Known rows, with every step that occurs:
zadu/gudu/lifa/vizov: [  4.5  16.0  42.5  24.6  14.7   7.8  46.9  72.6 -35.6  26.2 -39.9   9.9
 -12.1 -41.2   7.8 -31.1 -32.5]
fevumaz/zadu/negiv: [-31.2   2.0 -11.4   0.5 -20.5  35.6   4.0  15.5  -8.0   7.6 -44.3 -15.8
  -1.5 -44.8 -11.4 -36.0 -29.3]
lifa/vizov/zadu/fevumaz: [-55.6   6.7  25.3  32.1 -14.7  54.0  14.2  24.0 -21.9   7.6 -26.3 -10.3
  -1.4 -53.1  18.5 -41.8 -34.3]
negiv/vizov/zadu: [-53.5  -7.2 -14.7 -14.0 -12.0  59.0  19.6 -44.8 -34.5  24.8 -11.9   4.5
  -4.0 -41.1  43.7 -35.3 -31.8]
rovid/fevumaz/zadu/negiv/vizov: [-22.9 -16.9  -4.9  15.1  -6.5  49.5   9.4   5.9 -33.1   3.2 -36.9 -16.9
   5.6 -33.3  16.4 -39.3  -8.0]
fevumaz/zadu/gudu: [-25.0   4.9  -4.4 -11.6  -3.4  19.7  20.4  12.2  -8.1  23.5 -69.0   5.7
   0.9 -37.5 -11.2 -38.0 -10.5]
negiv/gudu: [-15.2  13.9   9.2 -29.8  13.7  34.9  34.4 -32.5 -15.2  12.7 -13.8   0.8
 -25.4 -33.1  13.0 -28.4  12.7]
rovid/fevumaz/zadu/negiv/vizov/sadatu: [-34.5 -15.6 -16.4  31.4 -27.2  59.9   3.2   0.6 -29.0  -2.8 -66.1   3.5
  17.0 -47.0  -3.2 -40.7 -27.7]
gudu/lifa/vizov: [ -9.8  12.9  34.6  15.3  10.1  12.2  37.7  38.4 -56.9  -0.3 -10.2   7.8
 -16.6 -37.5   5.3 -27.4 -43.2]
vizov/negiv/gudu: [-12.4  17.9 -22.7 -15.2  -3.9  47.8  45.8 -54.5  -8.4 -11.6 -12.6  -1.3
 -12.8 -38.9   2.9 -20.3 -13.3]
gudu/lifa: [-13.0   5.6  18.5  -8.6  23.7   7.9  28.9  15.4 -37.4  26.2  -6.3  10.9
 -14.6 -37.1  14.3 -25.7 -20.9]
zadu/negiv: [-22.6   9.3  -4.4   8.1  -1.6  43.9  12.4  17.0  -5.3  17.5 -25.2 -22.5
 -12.8 -50.2  14.3 -33.6 -22.3]
vizov/sadatu: [-42.9  11.5 -11.0  -0.5  -9.0  41.6  15.5 -28.7 -18.6   3.9 -42.7  15.2
  -2.7 -51.8  -2.4 -33.1 -37.2]
fevumaz/zadu/negiv/vizov: [-33.5  -6.6 -20.9   5.2 -29.3  52.8   8.7  -0.3 -27.2   6.4 -40.9  -5.1
  -6.1 -43.5  19.5 -40.3 -23.8]
gudu/lifa/vizov/sadatu: [-21.8  14.3  25.3  32.8 -10.7  23.5  30.6  32.3 -49.6  -6.8 -41.7  28.3
  -6.4 -50.4 -15.0 -28.7 -60.1]
zadu/negiv/gudu/lifa/vizov/sadatu: [  3.8  19.1  28.4  40.0 -29.9  44.5  35.3  67.4 -20.0   7.4 -54.9  15.6
 -15.8 -51.5 -14.5 -27.8 -32.1]
fevumaz/zadu/negiv/gudu/lifa/vizov: [  6.1   9.6  29.9  18.6 -27.4  23.6  31.8  67.0 -30.4   0.8 -43.9   2.5
 -15.9 -32.8 -23.2 -27.8 -15.7]
rovid/fevumaz/zadu: [-30.7  -8.2   4.4 -11.6  19.1  18.9  10.7 -17.8 -34.8  -1.8 -27.0 -12.0
   8.0 -24.9 -15.2 -32.7 -10.8]

Rows:
[-34.7  11.9  14.5  16.0 -13.4  43.2  30.1  29.3 -12.6  22.8 -50.3  -9.3
   2.5 -43.3   3.3 -37.8 -42.3]
lifa/vizov/zadu/gudu
[-29.8   5.2  28.0  13.9  -5.5  24.6  29.6  31.1 -46.3  15.8 -11.3   4.4
  -3.3 -37.0  -1.1 -27.6 -55.2]
gudu/lifa/vizov/zadu
[-21.9   7.8  51.4  26.8  -8.0  39.3  33.5  53.6 -23.2  27.5 -23.1  12.7
 -11.1 -39.9  16.7 -32.3  -4.8]
negiv/gudu/lifa/vizov/zadu/fevumaz
[ -7.5  16.9  31.2  41.2  -8.7  21.7  40.7  69.7 -31.0  21.2 -70.9  32.7
  -1.1 -52.9 -11.4 -32.7 -49.0]
zadu/gudu/lifa/vizov/sadatu
[ 16.0  17.5  39.3  25.6  -6.1  33.8  40.7  67.2 -26.0  11.7 -23.0  -3.5
 -26.6 -39.9   2.5 -26.1 -14.4]
zadu/negiv/gudu/lifa/vizov
[ -5.7  16.7   5.3  26.1  -5.5  23.4  47.6  14.5 -50.4 -22.3  -6.8   5.3
  -5.2 -45.6  -2.4 -18.9 -63.7]
gudu/lifa/vizov/negiv
[-20.1  -8.8  13.7   3.4  -0.8  37.2  35.2  29.6 -25.2  70.8 -38.8  22.5
   0.6 -39.2  40.2 -34.3 -23.1]
negiv/vizov/zadu/gudu/lifa
[-17.5   0.4  18.1   2.2   8.2  18.8  28.8  46.8  -4.2  69.5 -41.2  12.4
   5.5 -38.9   9.3 -29.8 -27.0]
vizov/zadu/gudu/lifa
[ -2.2   9.2  31.0  17.4  -6.3   1.8  37.2  71.8 -41.0  15.2 -60.7  17.8
  -3.2 -34.8 -18.7 -33.8 -33.5]
fevumaz/zadu/gudu/lifa/vizov
[-37.2  -3.2  -7.6  -2.3  -8.6  57.1  28.8  -8.4 -13.3  50.5 -43.4   8.5
   1.3 -43.9  43.3 -40.1 -20.7]
negiv/vizov/zadu/gudu
[  7.9  17.1  43.5   2.9   9.0  16.9  48.9  30.2 -46.2   3.3 -12.2  12.6
 -29.6 -29.4   4.9 -23.6 -11.8]
negiv/gudu/lifa/vizov
[-24.2   0.2 -11.9   8.9  -7.9  62.3  20.1  -2.8 -24.0  18.5 -24.4 -11.1
 -16.9 -49.2  48.4 -37.6 -19.8]
zadu/negiv/vizov
[-42.8   1.2 -13.7   6.6 -18.6  56.5   5.1   7.2   7.1  33.4 -26.9 -24.5
   2.6 -51.1  10.4 -34.2 -39.1]
vizov/zadu/negiv
[-23.7  13.2  11.9  14.5 -33.6  64.7  25.8  25.1   0.4   8.6 -34.1 -24.1
 -11.1 -43.2  -3.2 -33.0 -27.2]
lifa/vizov/zadu/negiv/gudu
[ -8.1   1.9  16.2   2.4 -11.6  42.4  24.2  41.4   3.8  55.1 -27.3  -1.0
  -9.1 -41.3   9.6 -25.2 -10.1]
vizov/zadu/negiv/gudu/lifa
[-21.1   4.5  24.5  35.7 -23.3  40.2  20.2  70.7 -26.7  24.0 -25.6 -12.0
  -1.7 -48.4   0.5 -30.1 -60.1]
gudu/lifa/vizov/zadu/negiv
[ -8.4  14.5   3.6  -7.5  -3.7  50.6  25.2  11.1   5.7  19.6 -23.6 -15.9
 -24.4 -42.9  12.6 -29.3   8.8]
zadu/negiv/gudu
